What can hang from each mark:
D: U
U: J S
J: M R U
E: G
H: M R V
M: J
R: J
V: H J
S: E

Each row was made from one small tree. The marks that hang from a mark follow it in brackets, in alphabetical order. Every link used is in the known rows. Write each row's tree.
Known rows:
H(M(J(U)) R V): [ 0.77  5.85 -4.05  0.46 -3.55 -0.51  1.07 -1.49 -0.54 -0.16  1.95 -2.17
  3.97  0.39  0.61  2.98 -5.47 -0.10 -2.42 -1.31 -2.44  4.49 -8.78]
R(J(M U)): [ 1.63 -1.12  0.45 -0.73  0.88  1.19  0.81  1.02  0.28 -0.82 -0.86  0.97
  3.08 -1.51  0.90 -1.28  4.42  2.87 -1.66 -0.47  0.04  1.39 -2.82]
M(J(U)): [ 0.28 -4.38 -3.31 -3.04  1.73 -0.50  2.41 -0.87  1.81 -0.04 -0.98  0.87
  0.74  0.28  1.31 -0.84  2.72  1.40 -0.52 -0.94  1.76  0.90 -4.61]
R(J(M U(S(E)))): [-0.34 -0.89 -1.07 -0.58 -0.33  2.49  0.34  1.30  1.26 -1.36 -0.32  0.14
  0.92 -1.46  1.79 -0.76  2.31  1.94 -1.59  0.73 -1.91  0.85 -0.13]
D(U(J(M R) S)): [-0.84  1.05  5.57  2.10  0.94 -2.19 -1.48  1.34 -1.84  0.23 -1.13  0.46
 -1.13  1.63 -0.60 -1.35  2.10 -1.64  1.99 -1.92  2.97 -3.59  4.69]
V(H): [-0.89 -3.97 -0.82 -0.05  1.10 -2.04  1.82 -0.85 -0.73  1.49 -0.78 -1.84
  1.18  0.14 -0.67 -1.55 -0.01  0.41  0.42 -1.16  0.51 -0.65  1.31]
E(G): [-1.32 -4.07 -5.03 -0.92  3.24 -1.69 -0.54 -0.75  0.80 -0.37 -2.30 -1.32
 -1.04 -0.46  0.12 -0.54  3.71 -1.73  0.56  3.04 -2.06 -0.57  2.23]
J(M U(S(E(G)))): [-2.58 -1.23 -2.44 -2.32  1.02  2.77 -2.31 -0.98  0.57 -0.70  1.11 -0.29
 -2.76 -0.33  2.23 -0.26  1.98  0.70 -0.60  2.84 -2.18  1.29  3.38]
U(J(M R) S): [ 1.62  0.57  5.80  2.60 -0.62  0.24 -2.64  1.91 -1.87 -1.49  0.03  1.64
 -2.40 -1.09 -2.66 -0.24 -0.73 -0.77  0.49 -0.78  3.49 -1.43  4.62]
H(M V): [-1.57  0.78 -1.24  1.08 -0.58 -1.98  0.00 -1.18 -2.43 -0.11 -0.72 -3.47
  2.59  0.42  0.26  0.14 -2.50  0.15 -1.62 -1.65  0.53  3.69 -3.29]
H(R V(J(M U))): [ 1.63  4.87 -2.59  0.46 -2.55  1.16  0.15  0.25 -0.42  1.19  1.98 -0.64
  3.66 -0.07 -0.51  0.91 -4.21  0.97 -1.15 -1.57 -1.36  3.00 -6.52]
U(J(R)): [ 3.14 -1.64  5.23  0.82  2.61 -2.71  0.17  0.54 -2.25  0.13 -1.79  3.16
  0.07 -0.18 -3.31 -0.77  2.60  0.00  0.74 -1.89  4.72 -2.18  0.20]
M(J(R U(S(E)))): [ 0.24 -1.32 -2.97 -2.23 -0.42  1.13  1.65 -1.11  3.18  0.25  0.59  0.84
 -1.25 -0.07  1.29  1.34 -0.33  0.08  0.57  1.80 -1.50 -0.03 -1.73]
U(J(M R) S(E(G))): [ 0.37  1.04  0.86  1.97 -1.61  1.02 -3.18  1.09 -0.60 -2.50  1.33  0.26
 -3.87 -0.88 -1.25  1.24 -2.88 -2.27  1.22  1.70 -2.04 -2.64  6.50]
J(R U(S(E(G)))): [-1.58  0.51 -1.33 -2.71  1.95  1.65 -0.11 -2.49  2.26  1.34  0.24  1.66
 -3.47 -0.05  1.16  1.41  1.82 -0.70  1.07  5.18 -3.49 -0.56  3.09]
D(U(J(M) S(E))): [-3.08 -1.07  2.49  1.20  1.06 -2.01 -1.36  1.50 -1.57 -0.57 -1.16 -0.71
 -2.18  2.17  0.77 -1.81  1.43 -1.83  1.46 -2.00  1.66 -4.04  5.61]
D(U(J(M R))): [ 1.01  0.74  5.98  1.51  2.11 -3.37 -0.70  0.65 -2.64  0.95 -1.23  1.03
  1.12  1.82 -1.18 -1.33  3.91 -0.72  2.08 -2.71  3.48 -3.43  1.94]
U(J(M) S): [-0.31 -2.38  3.86  1.89  0.36 -0.21 -2.41  2.46 -2.30 -2.36 -0.97  0.88
 -2.60 -0.65 -1.80 -1.93  0.17 -0.40 -0.63 -2.28  4.85 -1.08  4.43]
H(M R V(J(U(S)))): [ 0.20  6.64 -3.51  1.27 -4.36  1.18  0.18 -0.37 -0.44 -0.14  2.51 -2.38
  2.83  0.36  0.01  2.24 -7.44 -0.46 -2.51 -0.91 -2.50  4.40 -6.87]
M(J(R)): [ 2.21 -2.12 -1.29 -0.14 -0.37 -0.87  1.64  0.10  2.21  0.86 -0.54  0.06
  0.94 -0.62 -0.65  1.25  0.45 -0.08  0.90  0.61  0.37 -0.15 -2.57]
D(U(J)): [-1.13 -2.55  3.81  0.33  3.96 -4.59  0.65  0.76 -2.39  0.60 -3.15  0.89
  0.42  2.53 -0.44 -2.88  5.05 -0.92  1.42 -3.65  4.63 -3.86  1.47]
M(J): [ 0.40 -5.04 -3.28 -0.82  0.67 -1.30  1.78  0.65  1.78 -0.10 -1.50 -0.74
  0.63 -0.18  0.23 -0.43  1.29  0.32 -0.15 -0.85  1.69  0.19 -2.69]
R(J): [ 0.51 -3.45 -0.55  0.51  1.41 -0.73  1.98  1.99  1.04 -0.31 -3.06 -0.06
  2.21 -1.41 -0.02 -1.32  3.86  1.13 -1.10 -0.27  0.38 -0.25 -1.35]
J(R U): [ 1.24 -0.20  2.53 -2.82  3.79 -0.12  1.06 -2.55  0.54  2.85 -0.88  3.25
 -0.15 -0.02 -0.43  0.32  5.18  1.34  0.67  2.52  0.96  0.40 -1.04]
J(M R U): [ 2.93  2.38  4.24 -1.42  1.51  1.58 -1.43 -1.88 -0.55  2.08  1.54  2.49
  0.91 -0.84 -0.61  1.06  4.16  2.22  0.48  2.31  0.38  1.78 -0.42]

Which tree is each row?
[ 0.24 -0.89 -4.66 -2.34 -0.53  1.17  1.25 -1.56  3.53 -0.38  0.84  0.45
 -1.32 -0.17  1.59  1.70 -0.55 -0.58  0.93  2.61 -3.17 -0.19 -1.48] -> M(J(R U(S(E(G)))))
[ 0.11  2.62  2.08 -1.21 -0.25  3.31 -2.20 -1.38  0.85  1.19  2.29  1.22
 -2.25 -0.76  0.68  1.81  0.98  0.91  0.67  4.03 -2.43  0.97  3.40] -> J(M R U(S(E)))
[-1.52  0.07  0.34 -2.65  2.05  1.62  0.27 -2.13  1.95  1.99 -0.06  2.07
 -3.30  0.06  0.91  1.04  2.08 -0.05  0.84  4.28 -1.85 -0.41  2.73] -> J(R U(S(E)))
[-3.86 -1.91 -0.10  0.45  2.09 -2.80 -0.49  0.81 -0.78 -0.84 -2.06 -0.64
 -2.85  2.39  1.11 -1.86  1.72 -2.97  1.82 -1.02  0.27 -4.80  5.62] -> D(U(J S(E(G))))
[ 0.26 -0.86  0.20 -0.31  0.13  2.07  0.30  1.38  0.85 -1.30 -0.74  0.57
  1.54 -1.71  1.28 -1.27  3.17  2.21 -1.67  0.16 -0.33  1.34 -0.86] -> R(J(M U(S)))
[ 1.42 -0.83 -2.90  1.40 -3.87  0.25  1.81  0.22 -0.05 -0.45  2.66 -3.49
  2.90  0.25 -0.95 -0.38 -6.54  0.25 -0.45 -2.58 -1.07  1.06 -2.96] -> V(H(M) J)
[-5.71 -2.84 -0.64  0.01  2.23 -1.84 -0.08  0.65  0.80  1.42 -2.53 -2.11
 -3.09  2.40  2.18 -1.43  2.58 -2.31  1.56  0.80 -0.34 -3.44  6.26] -> D(U(S(E)))
[-0.31 -0.51 -2.75 -0.67 -0.44  2.49 -0.11  0.92  1.57 -1.96  0.02 -0.26
  0.73 -1.58  2.09 -0.41  2.04  1.24 -1.29  1.62 -3.54  0.71  0.19] -> R(J(M U(S(E(G)))))
[-1.58 -2.52  1.24  1.32 -0.50  0.54 -2.52  2.20 -1.42 -2.56 -0.05 -0.02
 -3.97 -0.17 -0.71 -0.89 -1.73 -1.02 -0.28 -0.99  1.68 -2.05  5.94] -> U(J(M) S(E))
[ 0.87 -1.25 -1.71 -1.97  0.01  0.76  1.68 -0.98  2.79  0.41  0.12  1.31
 -0.57 -0.30  0.80  0.90  0.57  0.39  0.44  1.18  0.03  0.46 -2.49] -> M(J(R U(S)))
[ 0.74  5.03 -2.84  0.79 -3.11  1.75 -0.23  0.47  0.00  0.80  2.04 -0.98
  2.57 -0.18 -0.17  0.97 -5.10  0.53 -1.12 -1.14 -1.56  2.96 -5.15] -> H(R V(J(M U(S))))
[ 0.58  4.09 -2.25  0.22 -0.65 -0.36  1.96  0.07 -0.04  1.02 -0.78  0.12
  4.34 -0.60  0.34  0.63 -0.96  0.99 -1.69 -0.93 -2.19  2.15 -6.42] -> H(R(J(U)) V)
[ 4.27  0.11  6.36  1.79  0.99 -1.55 -1.53  1.07 -3.01 -0.41 -0.17  2.57
  0.85 -0.78 -3.49 -0.21  1.81  0.57  0.59 -2.01  4.33 -1.26  0.64] -> U(J(M R))
[ 0.32  0.43  3.26  2.07 -1.54  0.96 -2.69  1.66 -1.03 -1.61  0.90  0.84
 -3.70 -0.62 -1.61  0.84 -2.60 -1.35  0.78  0.45  0.37 -2.42  6.10] -> U(J(M R) S(E))
[ 2.15 -1.50 -1.47 -2.34  0.83 -0.10  2.22 -1.41  2.25  0.87  0.05  1.75
  1.01 -0.16  0.38  0.85  1.83  1.10  0.51  0.52  0.39  0.55 -4.46] -> M(J(R U))
[ 1.05  2.71  3.84 -0.87  0.34  2.86 -2.14 -1.22  0.27  1.37  1.67  1.86
 -1.33 -1.02 -0.05  1.06  2.29  1.27  0.41  3.19 -0.16  1.60  2.34] -> J(M R U(S))
[-0.40  0.99 -3.45  0.94 -2.60 -1.58  0.92 -1.03 -1.09 -1.11  0.38 -3.85
  3.51  0.36  0.91  0.93 -4.72  0.21 -1.52 -2.64 -0.20  3.88 -6.21] -> H(M(J) V)
[ 0.13  1.12 -1.10  1.60 -1.79 -1.41  1.11 -0.80 -1.05  1.16  1.22 -2.76
  1.95  0.06 -1.24  1.26 -3.15 -0.68 -0.98 -0.04 -1.88  0.91 -0.56] -> V(H(M R))
[-1.75  0.97  3.80  1.74  0.40 -1.71 -1.47  1.14 -1.24  0.06 -0.45 -0.14
 -2.03  1.92  0.14 -0.61  0.79 -2.09  2.23 -1.02  0.72 -4.22  5.71] -> D(U(J(M R) S(E)))
[ 1.24  4.14 -1.47  0.46 -2.76  0.29  0.67 -1.64 -1.17 -0.09  1.97 -2.01
  3.66  0.44  0.17  1.09 -5.31  0.82 -1.07 -1.75 -0.88  4.10 -6.81] -> H(M V(J(R U)))
[-1.64 -0.16  4.77  1.42  2.07 -3.05 -0.23  0.92 -1.34  0.53 -2.27  0.87
 -1.67  1.93 -0.47 -1.69  2.66 -2.04  2.05 -1.80  3.24 -4.23  4.37] -> D(U(J(R) S))
[ 0.05  1.69 -2.91  0.64 -3.22 -0.15  1.67 -1.12  0.24  0.11  2.29 -2.52
  1.55  0.08 -0.03  1.47 -4.90 -0.55 -1.11 -0.32 -2.62  1.36 -2.17] -> V(H(M(J(U(S))) R))
[-0.40  5.24 -1.72  2.20 -2.26 -1.40 -0.23 -0.61 -1.89  0.89  0.48 -2.94
  2.99  0.17 -0.69  2.54 -4.31 -0.87 -2.25 -0.22 -1.73  3.81 -4.65] -> H(M R V)
[-4.23 -4.16 -2.41 -3.67  3.44  0.99  0.56 -1.31  1.36  0.74 -1.55  0.85
 -3.69  0.68  2.18 -1.34  3.33  0.48 -0.73  2.18  0.06  0.14  2.52] -> J(U(S(E)))
[ 0.48 -1.17  4.61  1.62  0.96 -0.95 -0.89  1.39 -1.12 -0.91 -1.63  2.22
 -3.12 -0.54 -2.51 -0.75  0.04 -1.44  0.65 -0.63  3.89 -2.35  4.17] -> U(J(R) S)
[-0.77 -0.71 -0.35  0.93 -0.04 -0.15 -1.50  0.66  0.18 -1.95 -0.34  0.85
 -4.63 -0.25 -1.09  0.71 -2.13 -2.98  1.32  1.88 -1.64 -3.55  6.11] -> U(J(R) S(E(G)))
[ 1.87  1.43 -0.79 -0.49 -2.42  3.79 -0.83  0.54  1.91  0.28  2.99  0.40
 -0.51 -0.55 -0.15  0.86 -2.57  0.93  0.44  1.45 -1.64  0.84 -0.53] -> V(J(M R U(S(E))))
[ 1.73  2.53 -0.82 -0.12 -1.51  0.86  0.28 -0.75 -0.69  0.83  1.48 -0.62
  3.48 -0.02 -0.12 -0.26 -3.12  1.79  0.23 -1.95 -0.02  2.65 -5.08] -> H(V(J(M R U)))
[-0.89 -2.61 -0.96 -1.32  1.69  0.91  2.05  0.94  1.60 -0.71 -2.44  1.14
  0.80 -1.12  1.45 -1.73  3.87  1.55 -1.63  0.31  0.01  0.38 -1.35] -> R(J(U(S)))
[ 1.08 -0.19 -2.26 -0.29 -3.50  2.86  0.74 -0.02  0.46 -0.58  3.78 -1.57
  1.68 -0.10  0.27 -1.46 -5.18  1.70 -0.07 -2.28 -0.98  1.15 -1.46] -> V(H J(M U(S)))
